In the rows, zero is written as 128.
Known rows, with every step that occurs:
barine-roba-beni-kelar-zozal: [107 100 171 118 131 195 164 158  95 162 117 168 163 126 197 161 116  74
 155 155 118 132 110 132 138 176  95  89 104  83]
roba-barine-kelar-beni: [141 145 165 172 148 102 113 152 107 127 146 175 148 147 127 160 106 109
 129 158 109 151 155 102 146 144 105 153 135  73]
zozal-kelar-beni: [113 141 128 106 158  86 128 145 123 143 124 197 115  95 119 129 108 125
 131 186  76 182 100 112 126 102 108 165 143  96]
zifef-kufet: [116 118 115 136 136 173 112 122 132 138 108 133 143 127 105  98 135 124
 144 144 136 150 142 164 126 137 132 154 168 106]
zifef-tibo: [125 110 118 126 111 125 121 146 108  86 100 123 134 163 115 137 157 100
 141 131 107 136 132 149 135 130 125 134 136 141]
tibo-beni-roba: [157 137 122 151 146 113  90 125 110 128  87 171 149 118 116 132 111 109
  71 112 125 164 144 101 100 112 134 121 115 118]
zozal-kelar-beni-tibo: [102 127 135  97 168  75 114 133 133 139 128 200 129  83 120 114 144  90
 141 176  41 205 117 110  91  97 106 141 172  81]
tibo-beni-roba-barine-kelar-vutun: [165 155 170 205 172 101  40 182  73 107 106 178 161 147 117 152  94  90
  57 107 118 172 200  78 114 110 148 131 125 100]
zifef-tibo-barine-roba: [129 114 161 121 109 150  81 139  84  64 115 161 161 209 109 159 201 115
 127 103 126 146 126 153 166 146 177 118 129 123]
kapom-vutun: [130 105 140 133 107 103 127 130 122 123 109 137 131 137 122 146  94 121
  97  93 106 139 122 131 159 128 128 135 117 136]
zozal-kelar-beni-roba: [136 164 119 104 169  68 131 124 130 151 106 201 141  90 111 127 100 115
  82 173  52 207 123  97 103  97 104 130 153  75]
kelar-zozal: [ 90 120 131 123 140 148 155 138  95 117 130 127 151 132 134 135 139 108
 157 138 147 153 110 149 158 145 102 120 130 126]
tibo-barine-roba-beni-kelar: [145 126 185 132 126 189  90 139 105 152 107 196 153 148 156 160 144 104
 133 133 109 109 125 134 129 149 144 105 101  96]
zozal-kelar-barine-roba-beni-tibo: [113 128 151  73 165 127 100 146 145 154 128 233 178 138 154 151 173  81
 155 137  86 187 122 143  58 116 121 158 149  54]
roba-beni-tibo-zifef-kufet: [104 134  91 114 165 200  92 156 132 155  93 204 157 107 143 131 157  50
 188 127  73 155 129 164  67 111  98 123 164  64]
kapom-vutun-kelar: [149  86 151 144 117 109 108 155  89 169  82 144 157 122 134 150  77  91
  83 119 114 125 126 144 131 124 134 114 128 145]
barine-kelar: [158 107 141 142 141 143 120 123 118 111 148 111 135 133 142 143 127 142
 120 145 133 122 140 114 149 149 142 116 126 102]
beni-roba-barine-kelar-vutun: [157 175 166 184 164 100  80 163  98 117 131 140 157 148 122 149 104 102
  69 110 102 157 200  93 116 118 139 103 147  90]
kelar-beni-roba: [136 167 121 122 149  83 142 132 123 144  99 173 156  95 112 149 103 101
  86 129  77 182 133  92 112 120 117 107 141  81]
beni-tibo-barine-roba: [127 121 177 113 135 141  73 112 111  98 141 170 169 159 121 133 206 110
 122  89 114 158 139 128 127 138 178  87 153  91]
kapom-vutun-kelar-barine-tibo: [171 107 135 108 118 116  74 157  73 143  32 166 181 142 129 204 113  75
  90 111 106 146 132 168 120 157 144 141 149 142]
beni-roba-barine-kelar-vutun-kapom: [135 172 200 189 184 114  79 147  97 127 137 143 135 119 139 154 149  83
  73 122 115 171 213  94 126 128 125  92 171  90]
zozal-kelar-vutun: [104 149 140 117 160 104  96 172 110 129 121 156 106 107 121 119 112 128
 118 147  84 171 130 120 123  84 139 146 145 136]
vutun-kapom: [107 123 161 134 148 141 127 112 123 137 134 129 103  96 145 134 173 111
 132 140 141 140 140 133 136 138 114 111 152 128]
roba-beni-kelar-barine: [135 139 141 115 139 147 117 148 120 179  69 191 165 118 130 164 116  80
 164 138  99 121 117 143  81 150  80 163 127 105]
roba-barine-tibo-zifef: [157 171 111 132 133 142  78 154 104 112 100 179 119 170 158 189 134  90
 131 119 100 117 151 133 121 130 102 112 129 116]
roba-barine: [126 149 148 163 127 112 107 136 134 139 140 153 133 171 119 125 121 114
 137 126 139 118 157 138 116 117 104 154 128 125]
kapom-vutun-kelar-zozal: [111  81 154 138 129 130 134 164  55 157  84 143 178 123 141 154  88  72
 109 130 129 149 106 164 163 144 106 106 130 144]
tibo-barine-roba-beni-kelar-zozal: [104 118 185 124 140 206 119 150  68 143 111 195 177 155 162 166 155  85
 160 145 122 130 103 148 156 168 117  97  99  93]
barine-tibo-beni-roba: [184 134 107 137 141 133  69 126 102  97  61 162 142 122 142 163 128  99
  60 127 107 161 164 107 106 128 155 107 116 121]
barine-kelar-vutun-kapom: [117 127 190 156 175 147  95 158  88 111 140 116 104  82 157 157 160 110
 116 134 125 159 161 107 162 146 151  99 160 115]
beni-tibo: [119 113 134 120 136 115 114 117 137 122 132 131 141 114 131 111 166  95
 138 116  96 146 143 125  91 122 127 104 160 110]
kelar-beni-tibo: [106 130 139 112 145  93 125 141 126 130 121 171 148  91 124 132 147  77
 140 130  61 183 129 103 100 123 118 117 166  86]
vutun-kelar: [147 108 139 140 136 134 110 153  95 171 102 140 153 112 139 133 108 100
 109 153 137 116 134 139 102 127 134 108 140 136]
kapom-vutun-kelar-beni: [136 102 153 139 124  86 122 177  77 177  67 186 164  95 125 174  61  75
  83 135  82 162 111 126 142 127 124 129 134 121]

Rows:
[161 110 152 137 136 116  79 141  86 149  50 192 159 120  99 150 114  94
 128 117 132 150 118 116 101 160  99 172 142 130]  tibo-beni-kelar-barine
[152 144 162 171 134  49 104 168  87 192  65 214 192 132 108 168  49  52
  47 120  73 173 162 115 106 109  99 122 143  97]  kapom-vutun-kelar-beni-roba-barine
[145 151 128 149 123 136  85 134 124 108 114 143 124 174 144 155 143 102
 123 140 117 115 176 145 123 134 125 138 129 130]  roba-barine-tibo
[149 137  77 104 143 204  80 141 102 113  68 158 127 127 143 163 144  95
 145 137 100 147 136 162 130 151 130 114 169 100]  barine-tibo-zifef-kufet
[167 130 119 106 136 140  74 161  79 150  52 157 176 131 133 187 144  83
 115 145 129 134 138 162  91 154 142 132 161 133]  vutun-kelar-barine-tibo
[122 113 201 170 164 140  65 169  65 144  64 168  94  57 145 145 131  72
 109 134 110 161 151  94 132 140 121 112 153 149]  tibo-beni-kelar-vutun-kapom
[144 171 141 160 137  92 111 119 136 145 124 158 158 163 114 122 116 106
  86 112 118 140 179 119  90 114 101 124 141 105]  beni-roba-barine
[135 120 143 135 132 163 129 146 132 176  95 160 128 104 160 140 102  86
 150 158  88  97 129 129  97 136  94 121 105 116]  roba-beni-kelar
[114 150 207 189 174 131  74 165  90 118 151 138 112 122 148 154 157  96
 122 135 134 149 190 112 152 137 127 121 164 112]  roba-barine-kelar-vutun-kapom
[ 96 110 146 129 144 184 158 157  96 167  98 157 153 103 170 146 113  68
 177 172 106 121 108 147 121 154  66 111 105 112]  roba-beni-kelar-zozal
[106 126 196 157 171 153  38 168  46  48 107 138 126 145 109 170 231  91
 135 130 110 167 156 143 186 141 171 109 167 140]  zifef-tibo-barine-kelar-vutun-kapom
[151 127 147 110 130 113 114 123 112 159  73 156 160 121 104 146 124 106
 139 123 112 135 119 128  97 168  92 146 162 115]  beni-kelar-barine
[107  99 142 133 149 153 136 165  62 162 103 137 175 115 145 139 122  84
 138 163 152 138 113 160 128 142 108  98 139 134]  vutun-kelar-zozal
[146 104 169 117 120 138 106 190  86 190  70 219 211 149 157 212  89  65
 100  99 126 143 113 158 108 148 140 143 106  98]  kapom-vutun-kelar-barine-roba-beni
[185 137 157 199 159 109  61 128 101 117 120 178 168 163 122 141 104 107
  67 129 141 152 191  93 109 126 126 138 114  91]  tibo-beni-roba-barine-kelar
[148 127 137 122 144 116 101 157  85 177  75 166 187 126 111 159 125  95
 128 128 147 137 123 153  85 140 123 148 160 129]  vutun-kelar-barine
[111 104 151 127 136 154 155 128  85 144  99 123 144 112 142 125 121  96
 153 155 118 136 111 134 147 172  77  98 143 123]  beni-kelar-zozal
[113 147 118  99 159  99 121 159 101 134 101 209 142  83 133 167 141  63
 149 108  46 185 104  95 104 122  94  92 163  74]  kelar-beni-tibo-zifef
[142 135 153  99 123 126 126 135 113 129 120 166 177 162 127 172 147 126
 123  92 152 157 122 125 125 166 145 144 144  90]  kelar-barine-roba
[135 115 189 119 151 124  71 164  66 149 103 220 198 120 129 162 173  66
 110 130  92 178 127 116 107 138 175  84 168  73]  vutun-kelar-beni-tibo-barine-roba
[146 160  93 140 140 188  62 148 105 122  76 183 138 169 134 158 143  83
 149 137 110 138 163 167 119 143 106 141 170  94]  roba-barine-tibo-zifef-kufet
[152 165 152 170 153  73 106 166  93 198  83 206 188 121 116 151  83  62
  73 155  93 161 171 109  76 107  98 114 155  89]  vutun-kelar-beni-roba-barine
[114 128 197 145 156 139 102 153  87 150  89 131  95  61 150 137 139  82
 118 134  94 146 151 107 134 149 111  86 177 137]  beni-kelar-vutun-kapom
[160 147  90  97 132 158 101 148  97 103  86 158 113 130 166 192 138 103
 128 117  88 125 121 124 137 139 126  87 128 119]  barine-tibo-zifef
[174 153 151 174 149 109 101 113 124 125 146 140 164 168 129 133 114 119
  81 129 121 136 191 104 113 134 117 109 141  80]  beni-roba-barine-kelar
[131 129 182 129 132 171 118 204 102 161  99 172 133 107 188 169  91  77
 120 127  80 128 138 102 118 142 143  91 112  99]  barine-roba-beni-kelar-vutun
[138  96 160 162 128 119  61 207  49  92  36 159 123 123 114 148 116  60
 120 122  79 156 143 109 129 131 130 133 138 163]  zifef-tibo-beni-kelar-vutun
[129 134  93 119 149 183 106 144 109 143  89 168 137 126 118 134 125 107
 156 123 119 150 118 151 125 136 109 129 167  95]  tibo-zifef-kufet
[182  93 136 142 125 158  62 135  87 116  52 154 113 109 157 157 117  93
 106 155  98 125 147 111 124 161 132 115 120 142]  barine-tibo-beni-kelar
[159 115 164 109 129 132 110 164  83 172  94 177 202 149 140 178 129  99
 104 118 162 145 126 139 100 165 153 124 153  99]  vutun-kelar-barine-roba
[ 90 147 177 143 162 132 105 162  99 127 120 131  95  79 139 145 161  96
 125 119 118 161 148 120 141 122 133 108 163 141]  kelar-vutun-kapom
[141 106 159 170 138 162  73 154  58 116  65 176 144 155 157 156 126  63
 135 165 125 139 156 137 138 166  80 131 123 135]  roba-barine-tibo-beni-kelar-zozal
